Each row comes from the steps of one walk. Every step used is in the known rows, and no mark comes twice. Write the walk behind each row, first mark first.
Known rows
keva > rivad > pela > tikif: 0.33, 1.05, 1.00, 2.17, 0.11, 1.41, -0.44, -0.82, 0.02, 0.23, -0.65, 0.53, -0.01, 0.10, -1.07, -0.19, 0.74, 0.51, -0.24, -1.89, -0.13, -0.05, -0.25
rivad > pela > tikif > keva: 0.14, 0.50, -1.14, -0.98, -0.99, 0.75, 1.88, -1.34, 0.50, 0.91, -0.07, 0.52, -0.50, 0.70, 0.22, -0.35, -1.74, -0.76, -0.69, -1.34, -0.50, 1.44, 0.23
rivad > keva > tikif > pela > tato: -0.16, -0.31, -1.74, -4.66, 0.93, -1.45, -0.40, -2.11, -0.38, -0.44, 0.98, 0.37, 0.22, 0.55, 0.26, -0.64, -1.65, -0.10, -0.66, -0.28, -0.39, 0.36, -0.07
tato > keva > tikif > pela: -0.45, -1.00, -3.62, -1.15, -0.89, 0.00, 0.58, -1.55, -0.69, -0.09, 1.01, -0.02, -0.19, 0.64, 0.50, -0.92, -1.31, 1.28, 0.27, 0.13, -0.39, -0.10, -0.03
sibe > pela > tikif > keva: -0.52, 1.74, -0.76, -2.38, 1.10, 0.64, 2.30, -3.15, 0.75, 0.93, 1.22, 0.40, 0.04, 0.30, 1.00, -0.70, 0.94, -0.30, -0.33, -1.15, 0.71, 2.00, -0.38
tato > keva > medudup: -0.80, -1.45, 0.27, 6.16, -1.08, 2.67, 0.20, 1.62, -0.19, 0.00, 0.61, -0.57, 0.93, -0.59, 0.07, 0.21, -0.08, 0.44, 1.03, 0.75, 0.57, -1.12, 0.51
rivad > keva > medudup > pela: 0.00, -1.08, 2.57, -1.96, -0.50, 1.27, 1.11, 0.98, 0.40, 0.27, 0.33, -0.13, 1.14, 0.08, 0.20, -0.08, -0.57, -0.82, 0.97, 0.97, -1.25, 0.09, 1.00
rivad > keva: 0.23, -0.59, 1.44, -0.71, 0.74, -0.59, 1.26, 1.26, -0.10, 0.06, 0.19, 0.06, 2.64, 0.47, -0.40, 0.41, -1.46, -0.03, 0.08, 2.18, -0.73, -0.88, 0.20
tato > keva > rivad: -0.07, -0.83, 1.06, 4.43, -0.67, 1.32, -0.32, 0.98, -0.65, 0.14, 0.28, -0.57, 1.13, -0.02, -1.28, 1.03, 0.88, 2.12, 0.93, 0.47, 0.86, -1.02, -1.09
rivad > keva > tikif > pela: -0.01, -0.49, -1.38, -4.59, 0.42, -1.40, 1.94, -2.27, -0.60, 0.23, 0.89, 0.45, 1.71, 1.10, 0.21, -0.97, -2.13, 0.44, -0.34, 0.82, -1.31, 0.21, 0.54
keva > rivad: 0.35, 1.36, 2.18, 4.90, 0.25, 0.93, -1.20, 0.12, -0.57, 0.08, -0.33, 0.01, 0.10, -0.22, -1.11, 1.12, 0.93, 1.18, -0.26, -0.07, 0.31, -1.49, -0.54
medudup > pela > tato > keva > rivad: 0.18, -0.90, 0.39, -0.17, -0.73, 1.21, -3.32, 1.24, 0.04, -0.52, 0.19, -0.61, -2.35, -0.38, -1.20, 1.07, 1.64, 1.34, 1.08, -0.87, 1.00, -0.37, -1.76
tato > keva: -0.19, -1.14, -0.90, 2.86, -0.61, 0.71, -0.26, 1.93, -0.14, -0.23, 0.10, -0.32, 0.76, 0.00, -0.04, 0.36, -0.68, 0.66, 0.68, 1.56, 0.15, -1.21, -0.43
sibe > pela > medudup: -0.50, 1.24, -0.49, 1.72, 2.09, -0.68, 0.82, 0.09, 0.08, -0.96, -0.38, -0.19, -0.11, -1.08, -0.24, -1.23, 2.51, -0.99, 0.14, 0.83, 1.16, 0.36, -1.30
rivad > pela: 0.38, 0.48, 0.00, 4.46, -1.00, 1.19, -0.11, 0.40, -0.26, -0.69, -1.35, 0.33, -0.43, 0.08, -0.72, -0.40, -1.24, -0.84, 0.24, 0.68, -0.34, -0.96, 0.45
keva > medudup: -0.32, 0.68, 1.45, 6.84, -0.39, 2.35, -0.62, 0.74, -0.10, -0.06, 0.03, -0.11, -0.06, -0.77, 0.37, 0.25, -0.04, -0.57, -0.29, 0.04, 0.12, -1.56, 1.02
tikif > pela: 0.09, 1.01, -0.80, -0.66, 0.70, -0.50, 0.22, -0.71, -0.39, -0.72, -0.82, 0.21, -1.53, 0.21, 0.00, -0.62, -1.33, -0.41, -0.62, 0.37, -0.25, -0.47, -0.63
rivad > pela > tikif: 0.19, 0.64, -0.99, 0.15, 0.00, 0.83, -0.29, 0.11, 0.45, -0.12, -0.72, 0.66, -0.32, 0.04, 0.17, -0.82, -0.84, -0.81, -0.54, -0.92, -0.83, -0.18, 0.55
tikif > pela > tato: -0.03, 0.99, -1.24, -0.55, 1.20, -0.62, -2.25, -0.69, -0.24, -1.40, -0.69, 0.15, -2.82, -0.40, -0.09, -0.42, -0.90, -0.91, -1.08, -0.80, 0.69, -0.54, -1.20
sibe > pela > rivad > keva: 0.42, 0.72, 1.30, -2.53, 1.11, -1.90, 2.37, -0.82, 0.02, -0.30, -0.85, 0.01, 2.94, 0.35, -0.36, -0.03, 2.30, -0.27, 0.42, 2.18, 0.85, 1.29, 0.04
tato > pela: -0.13, 0.35, 0.88, 1.80, 1.23, -1.16, -1.46, 0.72, -0.10, -0.87, -0.70, -0.04, -1.40, -0.56, -0.29, -0.77, -0.29, -0.48, 0.51, -0.12, 0.20, -0.81, -0.67

Write each row's walk
0.18, 0.86, -0.48, -2.96, 0.33, -1.83, 2.07, -2.44, -0.13, 0.25, 0.34, 0.28, 3.27, 0.71, 0.38, -0.40, 2.49, 0.36, 0.20, 1.33, 0.11, 1.34, 1.15  sibe > pela > rivad > keva > tikif
1.18, -0.41, 0.98, -6.98, -0.43, -2.78, 0.55, 1.92, 0.39, 0.07, -1.45, -0.01, 0.44, 0.63, -0.22, 0.64, 0.62, -0.37, 0.08, 2.17, -1.16, 0.70, 0.25  medudup > pela > rivad > keva
0.27, 0.83, -0.92, -6.14, 0.67, -0.11, -1.84, 1.05, 1.06, 0.22, -0.05, 0.47, -2.24, -0.12, 1.00, -0.35, 0.24, -0.55, -0.60, -0.74, -1.55, -0.18, 0.11  medudup > pela > tikif
-0.60, 0.60, 0.26, 1.33, -0.15, 1.92, 1.35, -0.96, 0.69, 1.54, 1.30, 0.04, -0.37, -0.30, 1.21, 0.26, -0.65, -0.45, -0.92, -1.89, -0.02, 0.69, 0.90  pela > tikif > keva > medudup
-0.81, -1.41, -1.14, 2.52, -0.24, 1.81, -1.14, -0.18, -0.21, -1.06, 0.44, -0.57, -1.67, -0.82, -0.05, -0.62, -0.50, -0.30, 0.39, -1.10, 1.54, -0.17, -0.79  tikif > pela > tato > keva > medudup
0.97, -0.28, -0.81, -7.57, -1.23, -2.64, 0.19, 0.46, 0.14, 0.62, -0.37, 0.22, 0.74, 0.84, 0.61, 0.44, 0.89, 0.32, -0.08, 1.29, -1.82, 0.82, 1.29  medudup > pela > rivad > keva > tikif
-0.27, -1.09, -1.34, 2.81, -0.01, 0.63, -2.66, 2.07, 0.04, -0.90, 0.21, -0.46, -0.68, -0.63, -0.21, 0.69, -0.24, 0.13, 0.28, 0.36, 1.13, -1.31, -0.78  pela > tato > keva
-0.30, 0.61, 0.35, -2.46, 0.10, 1.91, -1.37, 0.69, 1.12, 0.45, 0.45, 0.26, -2.00, -0.59, 1.31, -0.54, 0.74, -0.89, -0.16, -1.65, -1.16, 0.05, 1.09  keva > medudup > pela > tikif
0.00, -0.44, -0.28, -1.15, 0.11, -0.52, 0.95, -0.44, -0.30, 0.65, 1.24, 0.32, 2.94, 0.74, 0.39, 0.15, -1.30, 0.51, -0.10, 1.36, -1.50, -0.79, 1.38  rivad > keva > tikif
-0.42, 0.58, 1.31, 5.74, -1.34, 2.36, 1.68, -0.67, -0.05, 0.97, 0.69, -0.23, -0.18, -0.23, 0.46, 0.68, -1.15, -0.44, -0.31, -0.42, 0.34, 0.17, 0.80  tikif > keva > medudup
0.52, 0.80, 0.53, 0.21, 0.71, -3.21, -1.56, 1.37, -0.04, -0.93, -2.05, -0.14, -1.66, -0.63, -0.20, -0.22, 1.62, -0.52, -0.01, 0.08, 0.65, -0.14, -0.50  tato > pela > rivad
-0.10, 0.63, 1.58, -1.82, 1.38, -0.90, 0.31, -2.00, 0.29, 1.17, 0.70, 0.04, -1.52, 0.03, -0.59, -0.11, 0.76, 1.12, 0.19, -3.10, 0.81, 1.45, -1.67  tato > pela > tikif > keva > rivad
-0.38, 0.22, -0.31, -3.74, 1.34, -1.50, 0.36, -0.91, 0.73, 0.71, 0.61, 0.20, -1.81, -0.04, 0.58, -0.79, -0.76, -0.43, -0.20, -1.99, 0.07, 1.37, -0.88  tato > pela > tikif > keva
0.83, 1.42, -1.17, -1.92, 0.18, -2.59, 0.04, 0.02, -0.36, -0.79, -2.05, 0.17, -1.71, 0.09, -0.02, -0.14, 0.54, -0.36, -1.22, 0.49, 0.15, 0.28, -0.43  tikif > pela > rivad
-0.59, -1.70, -0.86, -3.00, -0.89, 2.23, -0.70, 1.37, 1.06, 0.52, 1.09, -0.19, -0.97, -0.50, 1.06, -0.58, 0.69, 0.01, 0.98, -1.08, -0.75, 0.41, 0.50  tato > keva > medudup > pela > tikif
0.45, 0.86, 1.12, 5.54, -1.31, 1.76, -0.19, -1.75, -0.47, 0.13, -0.57, -0.10, -1.50, 0.17, -1.71, 0.99, -0.24, 0.14, -0.24, -2.00, 1.52, 0.67, -1.10  tikif > keva > rivad > pela > tato
-0.11, 0.20, 1.21, 1.27, -2.01, 2.28, 1.10, -0.54, 0.37, 1.00, 0.51, -0.22, -2.26, 0.02, 0.71, 0.39, -0.80, -0.73, 0.27, -0.62, -0.56, 0.86, 0.67  tikif > keva > medudup > pela
-0.09, -0.78, -0.47, 0.91, 0.36, 0.34, -1.60, -0.61, -0.67, -0.88, 0.10, -0.45, -1.52, -0.21, -1.40, 0.29, 0.59, 1.50, 0.45, -1.26, 1.84, -0.09, -2.53  tikif > pela > tato > keva > rivad
-0.23, -0.89, 2.62, 2.78, 0.14, 1.38, 1.49, 0.90, -0.07, 0.29, 0.54, -0.19, 3.00, -0.17, -0.12, 0.25, -0.90, -0.40, 0.39, 1.41, -0.33, -0.77, 1.09  rivad > keva > medudup
-0.59, -0.94, -3.13, 2.34, -0.74, 0.68, -3.00, 0.48, -0.18, -0.33, 1.34, -0.20, -0.41, -0.38, 0.64, 0.47, 0.03, 0.82, 0.01, -0.50, 0.36, -1.17, 0.38  pela > tato > keva > tikif
0.41, -0.48, 1.32, -2.20, -0.06, -1.48, 2.58, -0.38, -0.37, -0.17, -1.10, -0.14, 1.50, 0.21, -0.39, -0.32, -0.07, -0.54, -0.34, 0.79, 0.27, 1.02, 0.30  tikif > pela > rivad > keva > medudup
-0.88, -1.41, -0.15, 6.46, -0.61, 2.70, -2.08, 1.69, 0.04, -0.69, 0.72, -0.71, -0.59, -1.18, 0.20, 0.52, 0.22, -0.09, 0.61, -0.50, 1.47, -1.26, 0.11  pela > tato > keva > medudup
0.90, -0.05, 1.09, -2.39, 0.05, -2.68, 1.09, 1.71, -0.07, 0.02, -1.22, 0.03, 2.40, 0.35, -0.50, 1.01, 0.30, 0.00, -0.54, 2.36, -0.30, -0.08, 0.38  pela > rivad > keva
0.40, -0.65, -0.08, -4.18, 0.35, -4.03, 0.34, -0.20, -0.19, 0.05, -0.36, 0.07, 1.57, 0.34, 0.07, -0.52, 0.95, 0.34, 0.35, 0.48, -0.48, 0.71, 0.60  tato > pela > rivad > keva > tikif
0.63, 0.01, -0.58, -2.54, -0.48, -2.58, 0.63, 0.25, -0.33, 0.64, -0.24, 0.23, 2.76, 0.62, 0.36, 0.72, 0.47, 0.53, -0.69, 1.59, -1.06, 0.03, 1.57  pela > rivad > keva > tikif
